Known rows, with every way that one mark hangs from another:
zutoluk(lotuf pibigi(seru(tovon) vipiv(sovu))): [ 0.38 -2.36 -0.91 -1.88  0.28 -2.22  0.39  2.44 -1.74  0.17 -3.90  0.90
 -7.22 -1.53 -0.67 -0.02 -1.03  2.65 -2.98  0.87 -1.13  3.69 -0.66  0.27
  0.87 -0.05  0.27]
kizi(kini(tovon(noliv vipiv(sovu)))): [ 0.91 -1.07 -0.11 -0.99 -0.46 -1.38 -1.89  0.87 -0.06 -1.22 -1.39  1.64
 -1.20 -0.12 -0.32  0.00 -2.84 -1.26 -0.78  0.19 -0.59  0.55 -1.70 -1.69
 -0.47  0.55  2.46]
zogu(tovon(noliv vipiv(sovu))): [ 1.38 -1.30 -0.23 -1.65 -0.39 -2.94 -0.37  1.58  0.26 -1.83 -2.17  1.77
 -0.24 -0.56 -0.33 -0.95 -1.74 -0.49 -0.93  0.29 -0.25  1.32 -2.37 -2.08
  0.20  0.56  0.82]
zutoluk(pibigi(vipiv)): [-0.23 -0.67 -0.11 -0.02  0.12 -0.11 -0.71 -0.09 -0.58 -0.38 -2.75  0.66
 -4.34 -0.34  0.22  0.07 -1.52  1.60 -1.49  0.47 -0.18  0.89 -0.39 -0.38
  0.43  0.99  0.08]
tovon(kini noliv vipiv): [ 0.35 -1.31  0.14  0.08 -0.79 -0.53 -1.09  1.85  0.46 -1.94 -1.34  1.09
 -0.37  0.34  0.05 -0.30 -1.26 -1.10 -1.09 -0.17  0.17  0.28 -2.41 -1.45
 -0.03  0.92  1.36]
pibigi(seru vipiv): [-0.42 -0.75 -0.29 -0.47  0.16 -0.71  0.08  0.40 -0.08 -0.15 -3.05  0.58
 -3.50 -0.55  0.20 -0.21 -1.29  1.37 -2.59  0.64  0.25  0.20 -0.46  0.03
  0.32  0.08 -0.50]
pibigi(vipiv): [-0.26 -0.30 -0.19 -0.13  0.13 -0.50 -0.28 -0.14  0.12 -0.51 -2.25  0.81
 -2.35 -0.13  0.28 -0.27 -1.59  0.77 -1.23  0.61  0.27 -0.02 -0.42 -0.30
  0.08  0.82 -0.47]
zogu(tovon(kini noliv vipiv(sovu(tofos(pibigi))))): [ 0.78 -2.00 -0.19 -1.21 -1.50 -3.89 -0.87  3.06 -1.09 -1.66 -2.74  2.80
 -2.49 -0.28 -0.61 -1.43 -1.66  1.22 -2.78  0.60 -1.63  1.76  0.85 -2.30
  0.19  0.23  3.51]
pibigi(seru(tovon(noliv)) vipiv(sovu)): [ 0.58 -1.46 -1.11 -1.48  0.10 -2.26  0.25  2.39 -0.54 -0.67 -4.40  0.93
 -4.04 -1.27 -0.20 -0.87 -1.16  0.38 -3.17  0.35 -0.65  1.26 -1.61 -0.15
  0.32 -0.56  0.88]
seru(tovon(kini noliv vipiv(sovu(tofos(pibigi))))): [ 0.75 -1.92 -0.97 -1.26 -1.11 -3.23 -0.74  3.25 -1.14 -1.49 -2.86  2.14
 -2.23 -0.38 -0.60 -0.92 -1.15  1.27 -2.54  0.29 -1.92  1.72  0.63 -1.32
  0.05 -0.06  3.60]
vipiv(sovu(tofos(pibigi(seru(tovon(kini noliv)))))): [ 0.31 -2.29 -1.05 -1.31 -0.84 -2.93 -0.50  3.55 -1.38 -0.59 -3.65  1.74
 -5.15 -0.73 -0.45 -1.10 -1.06  1.87 -3.53  0.57 -1.82  1.86  2.01 -0.45
  0.01 -0.40  3.80]
vipiv(sovu(tofos(pibigi(seru)))): [ 0.02 -1.71 -0.83 -1.64 -0.30 -2.68 -0.53  0.68 -1.50  0.30 -3.01  1.54
 -3.84 -0.61 -0.36 -1.04 -1.25  4.10 -2.26  1.37 -1.45  1.40  3.56 -0.39
  0.08 -0.39  1.67]
noliv(tovon(kini)): [ 0.10 -0.96  0.42  0.02 -0.54 -1.08  0.15  0.91  0.43 -0.95 -0.50  1.30
 -1.70  0.20 -0.13 -0.24 -1.95 -0.83 -0.53  0.20  0.45  0.46 -0.45 -0.94
 -0.01  1.60  0.94]
kizi(kini(tovon(noliv vipiv(sovu(tofos))))): [ 0.67 -1.21 -0.34 -1.05 -0.74 -2.46 -1.76  1.06 -0.72 -1.01 -1.19  2.02
 -1.78 -0.25 -0.42 -0.44 -2.67  0.07 -1.27  0.36 -1.28  0.69  0.33 -1.74
 -0.50  0.38  3.01]
zogu(tovon(vipiv(sovu(tofos)))): [ 0.96 -1.24 -0.56 -1.91 -0.37 -3.85  0.31  0.74 -0.48 -1.07 -1.28  2.08
 -0.26 -0.60 -0.58 -0.98 -1.64  1.73 -1.14  0.87 -0.82  1.22  0.69 -1.72
  0.27  0.47  0.66]
noliv(tovon(kini vipiv(sovu))): [ 0.93 -1.74 -0.07 -1.02 -0.72 -2.67  0.21  1.57 -0.43 -1.35 -0.97  1.86
 -0.06 -0.15 -0.85 -0.57 -1.57 -0.41 -0.99  0.50 -0.30  0.76 -1.61 -1.85
  0.33  0.80  0.95]
zila(kizi(kini(tovon(noliv vipiv(sovu(tofos)))))): [ 0.88 -0.01 -0.15 -0.73 -0.71 -2.18 -2.09  2.16 -0.60 -1.14 -0.77  2.06
 -2.40 -0.39 -0.04 -0.10 -3.06 -0.19 -1.33  0.20 -1.69  0.38 -0.66 -1.46
 -0.48  0.67  3.43]
sovu(tofos vipiv): [-0.34 -0.63 -0.76 -0.51 -0.08 -2.37 -0.47  0.25 -0.25 -0.63 -1.37  0.94
 -2.72 -0.16 -0.11 -1.27 -1.48  1.96 -1.58  0.87 -0.96 -0.22  2.23 -0.64
 -0.13  1.26  0.67]
zogu(tovon(kini noliv vipiv)): [ 0.72 -1.20  0.41 -0.28 -0.90 -1.52 -0.49  2.41  0.85 -2.20 -1.41  1.59
 -0.88  0.04 -0.01 -0.45 -1.72 -1.70 -1.50 -0.26  0.28  0.84 -2.82 -2.01
  0.11  1.18  1.56]
kizi(kini): [-0.07  0.10  0.21  0.03  0.40  0.05 -0.95 -0.16  0.38 -0.56 -0.48  0.84
 -1.37  0.19  0.10  0.81 -1.93 -0.17 -0.09  0.65  0.15 -0.28  0.41  0.19
 -0.39  1.46  1.25]
noliv(tovon(kini vipiv(sovu(tofos(pibigi))))): [ 0.56 -1.89 -0.29 -1.21 -1.35 -3.88 -0.22  1.85 -1.39 -0.93 -1.94  2.69
 -1.78 -0.23 -0.93 -0.97 -1.56  1.94 -2.10  0.78 -1.52  1.51  1.73 -1.95
  0.26  0.31  2.63]
tovon(kini noliv vipiv(sovu(tofos(pibigi)))): [ 0.40 -1.93 -0.45 -0.76 -1.34 -2.79 -1.48  2.51 -1.44 -1.37 -2.58  2.25
 -2.17 -0.02 -0.53 -1.32 -1.14  1.82 -2.32  0.68 -1.77  1.17  1.11 -1.77
  0.04  0.02  3.29]
pibigi(vipiv(sovu)): [ 0.13 -0.83 -0.63 -0.88  0.12 -1.63 -0.29  0.17 -0.81 -0.33 -2.69  1.17
 -2.21 -0.40 -0.15 -0.80 -1.52  1.37 -1.38  1.20 -0.44  0.15 -0.11 -0.52
  0.20  0.38 -0.24]
sovu(tofos(pibigi(seru(tovon))) vipiv): [-0.16 -1.26 -1.34 -1.46 -0.09 -3.08  0.28  1.82 -0.41 -0.18 -3.49  1.04
 -5.14 -0.92 -0.31 -0.90 -1.19  2.96 -3.70  0.56 -1.64  1.07  2.93  0.00
  0.11  0.16  2.09]
seru(tovon(vipiv)): [ 0.78 -0.60 -0.72 -1.21  0.26 -1.11  0.43  0.56  1.02 -1.27 -1.27  0.66
  0.62 -0.30 -0.07  0.56 -1.31 -0.23 -0.21 -0.19  0.26  0.59 -1.75 -0.51
  0.05  0.81 -0.04]

Rows:
[ 0.34 -1.29 -0.97 -1.77 -0.25 -2.58  0.34  1.45 -0.08 -0.54 -2.94  1.24
 -2.33 -0.81 -0.30  0.20 -1.02  2.76 -2.54  0.10 -0.96  1.66  1.39 -0.33
  0.21 -0.38  1.58] | sovu(tofos(pibigi(seru(tovon(vipiv)))))
[ 0.75 -1.74 -0.28 -0.59 -0.75 -1.52 -1.10  2.20 -0.54 -1.77 -1.69  1.42
 -0.40  0.05 -0.38 -0.87 -1.15 -0.53 -1.25  0.40 -0.53  0.48 -2.16 -1.70
  0.09  0.56  1.57] | tovon(kini noliv vipiv(sovu))
[ 0.74 -2.30 -1.15 -1.45 -0.70 -3.29  0.05  3.62 -0.98 -1.29 -2.58  1.53
 -2.27 -0.85 -0.67 -0.89 -0.71  0.69 -3.21  0.20 -1.36  1.41 -0.69 -1.02
  0.25 -0.50  2.52] | pibigi(seru(tovon(kini noliv vipiv(sovu(tofos)))))
[ 0.14 -1.19 -0.75 -1.33 -0.38 -2.56 -0.83  0.11 -1.33 -0.07 -2.19  1.75
 -2.52 -0.19 -0.27 -1.04 -1.59  3.50 -1.05  1.34 -1.42  1.10  3.72 -0.65
 -0.15  0.38  1.69] | vipiv(sovu(tofos(pibigi)))
[ 0.68 -1.71 -0.36 -1.12 -1.00 -3.68  0.23  1.65 -1.11 -1.16 -0.78  2.30
 -0.64 -0.26 -0.92 -0.98 -1.44  0.92 -1.52  0.74 -0.97  0.93  0.47 -1.94
  0.28  0.62  1.60] | noliv(tovon(kini vipiv(sovu(tofos))))
[ 1.17 -1.30 -0.33 -1.65 -0.22 -2.86  0.34  0.42 -0.09 -1.16 -1.35  1.69
  0.54 -0.51 -0.68 -0.55 -1.69  0.15 -0.34  0.45 -0.12  1.04 -1.55 -1.72
  0.29  0.64  0.00] | noliv(tovon(vipiv(sovu)))
[ 0.64 -1.20 -0.07 -0.71 -0.62 -0.53 -1.33  0.28  1.14 -1.44 -1.38  1.00
 -0.82  0.09  0.35 -0.25 -2.58 -1.04 -0.18 -0.55  0.44  0.78 -2.37 -1.99
 -0.38  0.86  0.78] | kini(tovon(noliv vipiv))
[-0.44 -1.52 -0.64 -0.32 -1.01 -2.25 -0.29  3.63 -0.93 -0.61 -4.46  1.57
 -6.47 -0.73  0.03 -0.69 -1.17  1.60 -4.90  0.14 -1.40  1.44  1.33 -0.14
  0.19 -0.45  3.34] | sovu(tofos(pibigi(seru(tovon(kini noliv)) vipiv)))
[ 0.13 -2.84 -0.66 -1.20 -0.24 -1.91  0.31  3.63 -2.06  0.01 -3.51  1.11
 -7.93 -1.18 -0.81  0.01 -0.91  2.05 -3.63  0.94 -1.27  3.36 -0.92  0.08
  0.92  0.14  1.25] | zutoluk(lotuf pibigi(seru(tovon(kini)) vipiv(sovu)))
[ 0.38 -1.32 -1.21 -1.70  0.39 -2.20  0.93  1.47 -0.65 -0.08 -3.72  0.86
 -3.61 -1.15 -0.29 -0.40 -1.12  1.32 -2.91  0.79 -0.56  0.87 -0.68  0.22
  0.39 -0.49  0.15] | pibigi(seru(tovon) vipiv(sovu))
[ 0.92 -2.44 -0.85 -1.53 -0.75 -2.34 -0.40  3.77 -0.69 -1.35 -3.92  1.56
 -2.83 -0.67 -0.61 -0.46 -0.99  0.46 -3.16  0.13 -1.28  1.78 -1.50 -1.03
  0.28 -0.59  2.98] | tofos(pibigi(seru(tovon(kini noliv vipiv(sovu)))))
[ 1.15 -1.72 -0.79 -1.08 -0.52 -1.98 -0.34  2.94 -0.18 -1.89 -1.99  1.34
 -0.51 -0.29 -0.50 -0.52 -1.08 -1.12 -1.41  0.01 -0.71  0.94 -2.71 -1.24
  0.12  0.43  1.97] | seru(tovon(kini noliv vipiv(sovu)))
[ 0.57 -2.30 -0.72 -1.90 -1.13 -3.00 -1.40  1.50 -0.95 -0.53 -3.49  1.99
 -3.62 -0.67 -0.26 -1.25 -2.22  2.50 -2.73  0.25 -1.45  1.88  1.05 -2.13
 -0.13 -0.80  2.76] | kini(tovon(noliv vipiv(sovu(tofos(pibigi(seru))))))
[ 1.02 -1.82 -1.19 -2.35  0.05 -2.48  0.29  1.68 -0.43 -0.61 -3.53  1.23
 -1.69 -0.94 -0.62  0.00 -1.00  2.00 -2.17  0.51 -0.98  1.68 -0.41 -0.57
  0.36 -0.64  1.19] | tofos(pibigi(seru(tovon(vipiv(sovu)))))
[ 0.53 -1.76 -0.51 -0.67 -1.03 -2.63 -1.10  2.32 -1.13 -1.54 -1.53  1.84
 -1.00 -0.07 -0.48 -1.32 -1.03  0.72 -1.76  0.61 -1.21  0.71 -0.09 -1.69
  0.07  0.34  2.23] | tovon(kini noliv vipiv(sovu(tofos)))
[-0.09 -1.47 -0.67 -1.32 -0.14 -1.89 -0.44  0.94 -1.35  0.20 -4.59  1.33
 -4.57 -0.78 -0.25 -0.82 -1.31  3.02 -3.21  1.32 -1.01  1.03  0.99 -0.30
  0.38 -0.66  0.93] | tofos(pibigi(seru vipiv(sovu)))
[ 0.05 -1.83 -0.95 -1.14 -0.42 -2.03  0.25  2.85 -1.38 -0.14 -4.48  1.43
 -5.35 -0.76 -0.51 -0.44 -1.18  1.79 -4.14  0.94 -1.33  1.07  0.43 -0.01
  0.43 -0.57  2.25] | tofos(pibigi(seru(tovon(kini)) vipiv(sovu)))
[ 0.76 -1.68 -0.68 -1.48 -0.89 -2.74 -1.29  0.64 -0.45 -1.07 -1.59  1.77
 -1.37 -0.31 -0.20 -1.29 -2.42  0.81 -0.83  0.19 -0.91  1.11 -0.09 -2.28
 -0.33  0.20  1.59] | kini(tovon(noliv vipiv(sovu(tofos))))
[ 0.38 -2.68 -0.28 -0.99 -0.32 -1.02  0.22  3.24 -0.54 -0.86 -1.85  0.72
 -4.98 -0.72 -0.65  1.03 -0.80  1.14 -2.32 -0.05 -0.45  3.44 -1.99 -0.35
  0.76  0.72  1.06] | zutoluk(lotuf pibigi(seru(tovon(kini vipiv))))
[ 0.47 -1.64 -1.07 -1.60 -0.22 -2.48 -0.21  2.62 -0.89 -0.47 -5.48  1.39
 -5.26 -1.23 -0.21 -0.77 -1.31  1.46 -3.87  0.48 -1.25  1.79 -0.38 -0.15
  0.30 -0.82  1.95] | tofos(pibigi(seru(tovon(noliv)) vipiv(sovu)))
[ 0.62 -1.84 -0.46 -0.69 -0.46 -1.10 -0.06  3.17  0.64 -1.71 -2.37  0.75
 -1.78 -0.45 -0.14  0.11 -0.91 -1.19 -2.56 -0.54 -0.03  1.09 -3.01 -0.74
  0.20  0.15  1.67] | pibigi(seru(tovon(kini noliv vipiv)))
[ 0.80 -2.68 -1.15 -2.46 -0.06 -3.45  0.32  2.48 -1.79 -0.30 -2.43  1.31
 -4.86 -1.49 -1.03  0.02 -0.71  3.57 -2.18  0.66 -1.64  4.15  0.46 -0.43
  0.83 -0.12  0.83] | zutoluk(lotuf pibigi(seru(tovon(vipiv(sovu(tofos))))))
[ 0.95 -1.64 -0.92 -1.26 -0.21 -1.84  0.27  1.99 -0.28 -1.31 -1.29  1.22
 -0.08 -0.19 -0.63 -0.05 -1.12 -0.22 -1.12  0.41 -0.58  0.55 -1.74 -0.85
  0.18  0.56  1.15] | seru(tovon(kini vipiv(sovu)))
[ 0.84 -1.62 -1.47 -2.27  0.08 -3.39  0.75  1.53 -0.72 -0.54 -2.24  1.22
 -1.12 -1.12 -0.71 -0.46 -0.80  2.24 -2.18  0.56 -1.09  1.40  0.37 -0.51
  0.32 -0.54  0.76] | pibigi(seru(tovon(vipiv(sovu(tofos)))))
[ 0.83 -2.14 -0.99 -1.56 -0.10 -2.11  0.61  2.52 -0.46 -0.95 -2.07  1.02
 -1.22 -0.63 -0.74 -0.05 -0.83  0.28 -2.41  0.39 -0.59  0.91 -1.76 -0.66
  0.38 -0.20  1.08] | pibigi(seru(tovon(kini vipiv(sovu))))
[-0.61 -0.49 -0.40 -0.37 -0.53 -1.81 -0.67  0.16 -0.81 -0.09 -3.12  1.60
 -4.11 -0.21  0.19 -0.64 -1.59  3.21 -2.39  0.91 -0.96  0.62  2.98 -0.34
  0.04  0.34  1.21] | sovu(tofos(pibigi(vipiv)))
[ 0.20 -2.03 -0.80 -0.92 -0.72 -2.12 -0.37  3.83 -1.25 -0.67 -5.11  1.56
 -5.88 -0.88 -0.33 -0.80 -1.17  0.86 -4.50  0.55 -1.40  1.40 -0.60 -0.37
  0.33 -0.67  2.98] | tofos(pibigi(seru(tovon(kini noliv)) vipiv(sovu)))
[ 0.55 -2.03 -0.76 -1.78 -0.74 -3.31 -1.13  1.94 -1.27 -0.81 -3.80  1.83
 -2.70 -0.80 -0.44 -1.23 -1.02  3.02 -2.92  0.67 -1.60  1.78  1.21 -1.46
  0.24 -0.88  2.22] | tovon(noliv vipiv(sovu(tofos(pibigi(seru)))))
[-0.22 -1.79 -0.99 -0.65 -0.87 -2.97 -0.49  3.81 -0.66 -0.93 -3.85  1.38
 -6.37 -0.64 -0.29 -1.30 -1.08  1.48 -4.72  0.20 -1.94  1.12  1.79 -0.48
  0.03  0.19  3.80] | sovu(tofos(pibigi(seru(tovon(kini noliv)))) vipiv)
[ 1.05 -1.55 -0.48 -1.36 -0.64 -1.56 -1.35  0.57  0.19 -1.32 -1.78  1.37
 -0.82 -0.16 -0.12 -0.88 -2.50 -0.51 -0.35  0.03 -0.23  0.94 -2.10 -2.26
 -0.28  0.44  1.03] | kini(tovon(noliv vipiv(sovu)))
